Each row comes from the steps of one path. Every step used is in the known rows, and no mark comes twice. Write the path behind each row, first mark first.
Known rows:
siru, tazus, serove: [ 16  -3   1   5   5  -3  13  22 -14  -6   8 -20  -8   4  16 -11   8 -14
 -19   9  -4  -9   6 -24  -4  -2 -16  -1   5   5   3 -10   3  40 -13  15
   4  -1   6  45  16  12 -10  -4  17]
vina, tazus, kitar, futif, mabud: [ 12 -21 -10   4  11   3  12  17 -11   3  19   1  11  -2  11 -17 -21  13
   4  23   7 -21  -4   8   4 -18   3   9 -28   4  11  -3 -22  12  10  28
  13 -17  13  -1   6  11  22  -7   8]
tazus, vina, futif: [ -2  -1   9 -14   4   2  15  -1  -4   4   9  -2 -16   9   0 -27 -13  15
 -15  -7 -19 -23   6 -27  -1 -18 -13   5 -17  20   5   1  11  22 -18 -13
  19 -19   2  -3  -2   4   4   3   7]
mabud, futif, vina, tazus: [ 17 -15   0 -12   4  24  17  10  -7  24   6  -3  -6   9   9 -14  -4  -4
  -1  -3  -9  -1   3  -6   4  18  10  14 -19  -5  15  -5   5  -3  -5  -9
  42 -10   7 -13 -11  24  22 -17  -1]
rovelil, mabud: [  2 -12  -2  -2  -3   6   9  10   3 -12   0 -30 -19   2   6  -9   7 -11
 -14  15  -3  -7   9   3   9   0   2   4  -9   9  -6 -26 -15  12 -27   1
  15   2  12  13 -19  10 -12 -11   0]
kitar, futif, ponum: [ 10 -17  10   7 -25  15  18  13 -16  -5   5   6 -11   1  17 -22 -13  10
  12  23  -9 -22   5   7   4   4  -2   5 -21  -1  -7 -22 -31  -9  -5  24
   7   5   9 -10   2  33   6  -1  15]
vukad, migobim: [  1  -9   9 -15   5  -3   8   8  -4  -5   1 -17 -10   6  19 -16  -8  -9
  19  12  -9 -14  12   5   1   9  -3  -8 -10   6   2 -15  -9  18 -24  22
  11 -11  -3  18 -12  13  -7  -2  10]
futif, kitar, migobim, zesu: [  6   6  16   4 -26  -7  25   3   2 -25  -6   5  14  -3  18 -25   2  -1
  13  20 -23   8  10  -6  14  19  17  11   0   2   2 -12 -38  16 -19  18
  17  -2  -3   9   2  12   0  -1  14]
mabud, futif, vina: [ 20  -7  10  -9  -7  21  16   5  -5  12  -1  -3 -19   6  11 -13   3 -11
   2  -1 -14  -2   7 -12   4  27   2  13  -9 -11   4 -17  -2  -1 -29  -8
  37  -5  -1 -16  -7  30   8  -8   3]
futif, vina, tazus: [ 12 -24   7  -4  12  32  19  17 -15  12  11  -9   4  14  -1 -10 -14  -4
   9   4  -5   2   4 -17   6 -10   1   7 -23  -6   7  -6  -9   6  -5  -8
  27  -8  17  -5  -3  20  11 -27   9]
mabud, futif, kitar: [ 17 -11   5  -4  -9   5  30   1   3   1   4  12  -1   7  18 -24   8  -4
   8   7 -10  -5  15  -2  14  30  13  21  -3   0  12  -7  -1   6 -21   1
  21  -5  -9   4 -20  22   5   9  15]
rovelil, mabud, futif: [ 11  -5 -10  -9  -8   1   9   6   9   0  -6 -24 -30   0  14 -12  13 -12
 -21   8  -5 -10   9   7   8  25   9   9  -7  11  -1 -22  -3   6 -22  -4
  30  -1   2   1 -27  14  -1  -3  -8]
serove, tazus, kitar, futif: [  8  -5   5  -2 -16  -5  35  -4 -22 -12  11   5  -5  -4  16  -5  -5  -4
  -2  40 -11   4  21  -2 -11 -11 -26   1  -2 -15 -18 -23 -19  -9  -2  25
   3 -22  19  -5   2  -4  14   3  -1]
kitar, futif, mabud: [ 21 -17   0   5 -13  11   3  10 -16  -3  11 -13  -6   3  16 -10   4   5
  18  21 -10 -28  -3   2  22   1   6   0 -20  15   2 -14 -40  12 -27  26
  13   3  10  -6   7  24   1   0  11]
serove, tazus, vina, futif: [  3  -1   8 -14  -8  -2  32 -14 -21   1  12  -3  -6  15   3 -15  -4   6
 -17  11 -23  -3  21 -27  -7 -13 -28  -6 -10  19  -9  -2   8   9 -15 -13
  17 -21  19  -2  -8 -15   9   0   3]
ponum, futif, kitar, migobim: [ -2   5   8  -1 -28   6  30   4  13 -27 -14  -3  12   7  20 -27   5  -4
   8  10 -11   4  16   0  38  20  20   9   5  19  -4 -14 -19  26   1  15
   8  11 -13   5   6  21  15  13  17]
kitar, migobim, zesu: [  4  21  15  -1 -32  -9  -1  12  -4 -11  -8  -9  -9  -9  20 -19   2  -3
   1  17 -28   5   6  -7   4   9  14   2   1   0   1 -23 -40  21 -22  12
  28  -9   1   5  11  12   0 -11   1]
mabud, futif, kitar, tazus, vina: [ 10  -7   6  -7 -10   7  32  -6  21   9 -13  19  -7  15   7 -26  15   5
  -5   8 -12   2   6   0  27  44  12  26   2  -2  -3  12   5   6  -9  -5
   4 -12  -3  -4 -14  17  27  25  13]
siru, tazus: [ 14  -7   3   8  -6   2   9  18  -8   3   9 -23  -1  -3  17 -17   8 -17
 -18  14  -1  -7  19 -14  -3  -6 -16   5   4   5  12 -22  -9  31 -20  -1
  11  -9   1  34   5  14  -6  -4  23]
rovelil, mabud, futif, kitar, migobim, vukad: [  1  -4  -5  -9  -7  -2  29   2  19 -20 -19   2  -8   3  16 -11  26 -14
  -8   8 -13   8  -2  14  12  47  30   5   6  19   3 -21 -10   9 -13  -1
  27   2  -5   0 -27   1  12   0  -6]
mabud, futif, kitar, migobim, zesu: [ 11  16   7  -3 -30 -11  23   0   8 -10  -9   9   2  -4  25 -23  10  -3
   5  11 -23   5  10   1  15  43  23  18   0   2   8  -9 -24   8 -15  13
  30  -6 -11  -2  -6  15  12   7   4]
tazus, kitar: [  6 -10  12   2   1  -1  11  10  -2 -13  11   7  -6  -7   8 -21 -18  -7
  -7  19  -1   0  11 -13 -10 -14 -13  16  -7 -21  -1 -25 -11  18 -20  13
   6 -19  -2  11   8  16   2  -5   9]
vina, tazus, kitar, futif: [  1 -13  -3  -2  11   1  20  20 -10   4  11   4   1  -5  11 -15 -23  13
   0  24   0  -8   7   9   1 -30  -1  15 -20  -9   5  -8  -7   6  19  21
  11 -24  11  -3   1   7  25  -7   5]
kitar, tazus, vina, futif: [ -4   0  13 -17  -4  15  13   0  24   7  -5   4 -16  18  -4 -23   3  17
 -16   3 -14 -12   5 -13  23   0 -15  13  -1  19  -3   5  11  11  -9 -18
   6 -19   5  -2   0  -1  17   3  11]
vukad, migobim, kitar, futif, vina: [  9   0  10  -7 -10   7   1   6   0  -6  -5 -26  -8  11  24   3 -11   1
  40  13 -13 -15  -6   2  15   9   6 -26  -5 -11 -14  -3 -23  -9  -7  43
  15  -7  -8 -15   8  16   9  -7   9]
ponum, futif: [  1   2   8  -1 -25   8   5  10   1   0   4 -28  -3   0  17 -22 -10  -9
  -3   8  -5  -6  17  -8  20  -8  10   9   6   5  -3 -14  -5  20 -17   4
  13   8  -9   4   5  31   6   4  11]
rovelil, mabud, futif, vina, tazus: [ 13 -16 -14 -13   6  20  19   6   8   9  -3 -24 -16   7   5  -3   6 -11
 -15   0   1  -5  -2   4   8  22  13   9 -18   8   1 -11  -1  -4  -5  -8
  40  -3  16 -15 -26  13  13 -17  -8]
vina, futif, ponum: [ 12 -16  12  -4 -16  15  13   1   1 -11  18   9   1   8   7 -37 -25  15
  -7   5  -4 -26  10 -17  -5  -3 -14   3 -23  15  12 -18  -8  -4 -13  -5
  22  -5  -2   1  -4  16 -11 -23  20]
vina, futif, kitar, migobim: [  2  -1  16 -14 -11   6  34  -5  19 -25  -4  22  13  12  12 -30   2  11
   5   4 -16 -12  15  -8  22   7   1   4  -9  33  19 -16  -7  10  -3  -3
  21 -10  -8   6  -6  -5  -3 -11  16]

Write each row's path:
[ -3  -2  10  -2 -20  13  33  -2  27 -12 -16  -7   8  17   5 -27  -1   4
  -1  10  -5   3   6  -4  46  16  14  22  13   6 -16  12  -1  16  -2   2
 -12   5  -2   0   3  25  26  30  21] : ponum, futif, kitar, tazus, vina
[ -2   4   6 -15 -11  -5  51 -21 -10 -16  -3  18   5  20   6 -20   7  11
  -8  11 -28   3  23 -18   7   8 -19  -5  -9  31 -11  -1  -4  12   1  -3
  15 -18  15  -5  -6 -20  20   8   8] : serove, tazus, vina, futif, kitar, migobim
[ -7   6   3 -10   1  17  19  15   7 -10  -2  -3  16   3  10 -13 -22  -8
  -3   3  -6  22  -9  -8   3  -5  21   6   7  -3  -3 -15 -10  12  20   6
  25  -5  -4 -17  17  13  40 -11  -4] : ponum, futif, vina, tazus, kitar, migobim, vukad
[ 20 -13   3   1 -24   9  13   8  -9   6  10  11 -13   4  17 -31  -8   1
  -9   8  -5 -14  11  -2  -5  33   5  14 -18  -4   3 -20  -8   1 -17   4
  23   2  -5  -2 -11  40   6  -3  10] : mabud, futif, ponum
[ 19 -12  -4 -15  12  19  26  17 -15  19   6   2 -11  15   8  -8  -4  -3
   0  -8 -10  -2  -8 -15   2  24  11   7 -21  -8   5   5  14   5   4   5
  38  -4  13  -5  -4  22  19 -15  -5] : mabud, futif, vina, tazus, serove
[ 10   4   3 -11  -5  -3 -12  -7  31 -11  -2 -20   0  26  12 -14  -9  18
  11   3  -6 -26 -13  -5  28  15  -1 -20  -4  20  -4  21  -9  12 -12  23
   4 -16 -15   0   3   0  11   3  14] : vukad, migobim, kitar, tazus, vina, futif, mabud
[ 12  -7   7   1  -9  -4  26  -5 -22 -14  17   3  -1   1   9 -12  -8  -9
 -13  33  -5  11  25 -16 -18 -10 -26   3  -2 -17 -14 -23 -11   6 -13  11
   6 -22  14  13  -2  -1   7  -8   5] : serove, tazus, kitar
[ 12 -13  -5  -7 -10  12  26  -4  34  -9 -16  -4 -13  12   9 -12  27  -8
 -12  15   1  -1   5  19  33  46  13  19   2  11  -4 -10  -3  -9 -15  -3
  12  -2   4   2 -33   8   7   8   5] : rovelil, mabud, futif, kitar, tazus
[  7  -3  -2 -13   9   7  12  17  -8  -4  -3 -21  -3  18  22   7 -19   8
  37   7  -9 -15 -19  -1  13   5  12 -29 -15  -8 -14  19  -9  -4  23  53
  16  -4   3  -9  11  10  15 -12   4] : vukad, migobim, kitar, futif, vina, tazus, serove
[ 16  -8  10  -6 -14  13  28   0  27   3  -6  21  -1  14  13 -22  22   0
   6  12  -6   2  12   8  30  43  12  28   5   0   6   0   2  -5 -13  -4
   8  -8  -6   3 -17  17  15   8  16] : mabud, futif, kitar, tazus
[  7  -9   7 -10  -6  -1  49 -25 -17 -11  10   8   7  19   1 -18  -2  10
 -10  12 -19  -1  20 -29   0  -4 -24   1  -8  22  -7   7   7   5 -11  -9
   9 -18  18   0 -14 -15  11   7  13] : serove, tazus, vina, futif, kitar
[ -3   9   0   0  -3 -15   9  19  -2  -8   3   2   8 -10  14 -24 -24   9
 -12  20  -7  12   6  -1  -7 -16  10  13 -14  -9   8 -13 -24  18  12  20
  25 -25   5   8  11   5  23 -13  -3] : vina, tazus, kitar, migobim, zesu
[  9   2   3  -8 -18   1  33   3   9  -8 -15  23  -4   7  22 -26  19  -5
   7   6 -18   0  17   6  21  47  19  15  -5  11  11 -15 -11  16  -6   8
  26  -4 -11   2 -12  16  14   8  10] : mabud, futif, kitar, migobim
[ -9   8  13  -3   0  -7  13  16  -1 -23  -1  23  -3  -7  13 -16  -5  -7
  -6  15 -18  18   1  -6 -19  -3   8   4   9 -12   2 -34 -22  27  -5  13
  12 -19 -11   9  13  -2  16  -7  -1] : tazus, kitar, migobim, vukad
[ 17  -3  -2   1 -11  -6 -13   7  -2 -12   3 -31   1  11  30  -4 -11   6
  36  19  -6 -29  -9  12  19  12  11 -27 -10   8  -3   4 -35   9 -16  53
   8  -2 -12  -5   8  16   0   0  14] : vukad, migobim, kitar, futif, mabud
[ 11 -18   3 -10  10  27  30  21 -23   9   2  -2  -6  12   7  -1 -10   5
  18   8 -13 -10 -10  -7  11  -6   5  -1 -24  -4  -7   2  -9  -5  15  24
  22   0  27 -17  10  15  17 -13   1] : kitar, futif, vina, tazus, serove
[  7 -21   5  -6   2  30  23  17 -14  15   2  -7  -2   8   7  -4  -7   4
  22  12 -10  -9   1   3  17 -13   4   5 -21  -2   0  -8 -15 -12  10  12
  25  -6  23 -23   1  15  19 -15   5] : kitar, futif, vina, tazus
[  8  -4   6   1 -23  -4   1   9   0 -16  -1 -13  -8   9  30 -12 -20  10
  29  21  -6 -22  -4  15   9  13   6 -24 -15  -5 -15  -4 -27  -7   3  50
   3   0 -14  -7   2  23   4   0  17] : vukad, migobim, kitar, futif, ponum
[  8   9  13   6 -18  10  -3  22  12 -10  -1  -7  -9  22  10  -4   2  10
   2  13  -8   4  -5 -19  26   3   9  -7  12 -18 -18  11  -2  17  -1  20
  -7   1  -8  12  18  14   1 -11  18] : migobim, kitar, tazus, serove
[  2   2   9  -3  -8  -9 -10   9   0  -9   3 -29  -5  10  24  -6 -12  -3
  24  12  -6  -9   7  -3   7   2   6 -22  -2  -7  -4  -4 -11  16 -14  31
   9  -9 -18  10  -1  15  -5  -7  15] : vukad, migobim, kitar
[ -3   8   8  -8  -9  -3  -1   5  19  -4 -14 -18 -11  20  14  -8  -4   6
  14  11 -11  -7  -3   1  19  14   4 -15   6  -5 -18  16  -7  18  -5  24
  -7 -14 -12   5   3   4  16  11  15] : vukad, migobim, kitar, tazus, vina
[ 10  -5  13  -5 -18  27  12   4   0  -5   1 -28  -1   8   9 -14 -13 -17
   5   3  -8   0   6 -17  20   4   5  10   2  -5  -7 -16 -12   8 -22   1
  20  10  -3 -10  11  36   8  -5  11] : ponum, futif, vina
[  5  -2  10  -4 -18  15  34   6  27 -20  -7  -3  11  18  12 -22   4  -2
   5  11  -2   4  -2  -7  45  22  17  13  14   6 -17  11   2  12   1  18
 -12  14  -2  13   8  25  12  16  20] : ponum, futif, kitar, tazus, serove
[  4  -5   6  -4  -8  -2  33  -6 -37   1   8  -9 -12  15   3  -9   2  -1
 -12  18 -23   9  20 -22  -7  -5 -21  -2  -6   1 -20  -5  -4  19 -17  -3
   4 -15  23   5  -6  -1  14   9   6] : serove, tazus, vina
[  8  -7   4  -1   7  -2  29  -6   2  -5   3  -5  11   6   5 -28   0   2
 -22   0  -7 -18   9 -30   4  -8 -22   8   1  26  14   2  10  29 -12  -6
   7 -19  -2  22   2  -1   3  15  27] : siru, tazus, vina, futif, kitar
[ 10 -22   5  -4  20  22  22  13 -10   0  11   3   9   7  -1 -13 -27  -4
   0  10   2   4   1 -18  -6 -18  -9  14 -23 -23   6 -10 -10   6  -1   3
  21 -19  14  -2   2  15  17 -21   8] : futif, vina, tazus, kitar
[  6  -3   2   6   3  -5  14  13 -12   6   1 -23 -10   2   8 -20   4 -10
 -26   5  -9  -9   9 -24  -5  -7 -19   5   4   9   5  -7   0  48 -19   0
   4 -13   4  27   8  14   6  16  21] : siru, tazus, vina
[  9 -13  17 -15   1  17  35  -2  30 -19   2  21  11  23   3 -23   4  16
   1   5  -6 -15  -1 -16  29  10  -7   9  -2  19   2  11  11  -7  -2   0
   3  -8  -1  17  -4  -4  -7  -9  19] : vina, futif, kitar, tazus, serove
[ -2   3  -3  -8  -7  18  22  11   9 -13  -8  -5  11   6  11 -19 -23  -5
  -2   5  -1   9   3  -4  16   0   8  10  -5  -3  -6 -18 -13  14  22  14
  25  -2  -1 -15  19  21  38  -8  -1] : ponum, futif, vina, tazus, kitar, migobim
[  5   2  10  12 -27   4  -8  17  -7  -2   5 -18 -10   1  21  -2  -1  11
  20  21 -13 -10   6  -6  19 -15  13  -8   0 -13  -7  -3 -25   5  -4  24
  11  -2  -9 -11  12  18   2  -6  15] : migobim, kitar, futif
[ -2  13  15   0 -18   8  -6   4  24  -1  -2  -5  -7  19   2 -15  -4  23
  -7   5 -12  -4  -2 -22  27 -10  -2   0   8   2  -8  18   8   8   0  -4
   4 -18 -14 -10  11   4  15  -1  18] : migobim, kitar, tazus, vina, futif
[ -3  -2  11  -4  -7  15  13   9   9   8 -12  -2 -18  16  -2 -18   7   7
  -9  12 -16   0   4  -6  21   6  -5  16   4  -1 -12   2  -1  23 -14  -7
  -4 -15  11   3   4  12  19  11  11] : kitar, tazus, vina
[  9 -16   8   7 -14   7  21   8  -5 -16   9  21  -7  -7  16 -27 -28  13
   1  29   0 -15  -1   2  -7  -5 -12  14 -19 -19 -10 -26 -31  -6   0  37
  -1 -10   3 -11  11  28  12   4  11] : tazus, kitar, futif, ponum
[  4   7   4  -4 -15  -9  34  -2 -19 -23   0  14  -5   4  14 -15   0 -10
 -11  32 -15  20  26  -3 -11   6 -23  -5  -3  -7 -16 -34 -24  14   1  18
  11 -21  12   9   5 -10  15  -6  -3] : serove, tazus, kitar, migobim
[  6 -11   3  -5  -5  28  15  13  -1   5   6 -29  10   9   7 -16 -20  -6
   4   1   1  -2   5 -12  24  -9  13  10  -5   1  -2  -4  -2   6   4  -3
  25   5   6  -9   7  31  23 -13   8] : ponum, futif, vina, tazus
[  5   7   8 -10  -6  -3  -2  15  20 -13  -8 -18 -11  23  21  -4  -2   3
  19  12  -7  -5  -9   1  21  21   7 -23   8  -7 -20  13  -5  12   1  39
  -6  -4 -13  19   8   8   1  -5  11] : vukad, migobim, kitar, tazus, serove
[  8 -12   5  -8 -15   3  38 -16 -24  -7  14   7  -5  18   2 -24 -17  14
 -23  13 -15 -11  18 -24 -16  -2 -33  -6 -18  17 -14  -5  -1   0  -6  -6
  14 -12  20  -5  -9   2  12  -1   9] : serove, tazus, vina, futif, ponum
[ 11   4   7   4 -17  10 -16   1  21  -6   3 -11   4  23   1 -14  -2  25
  -5   5  -6 -17 -12 -21  29  -1   2  -4   2  12  -3  20 -11  16 -15   0
   5 -10 -10 -10  13   8  12  -3  22] : migobim, kitar, tazus, vina, futif, mabud
[ -7  -2  -5  -6   8  -3  22  21  -1  -7   1  13   2   0  10 -23 -15   9
  -7  15  -2   7  12   5  -1 -11   1   9 -18   0   7 -18 -10  30  21  14
  18 -22   2   9   6   2  27 -12   1] : vina, tazus, kitar, migobim
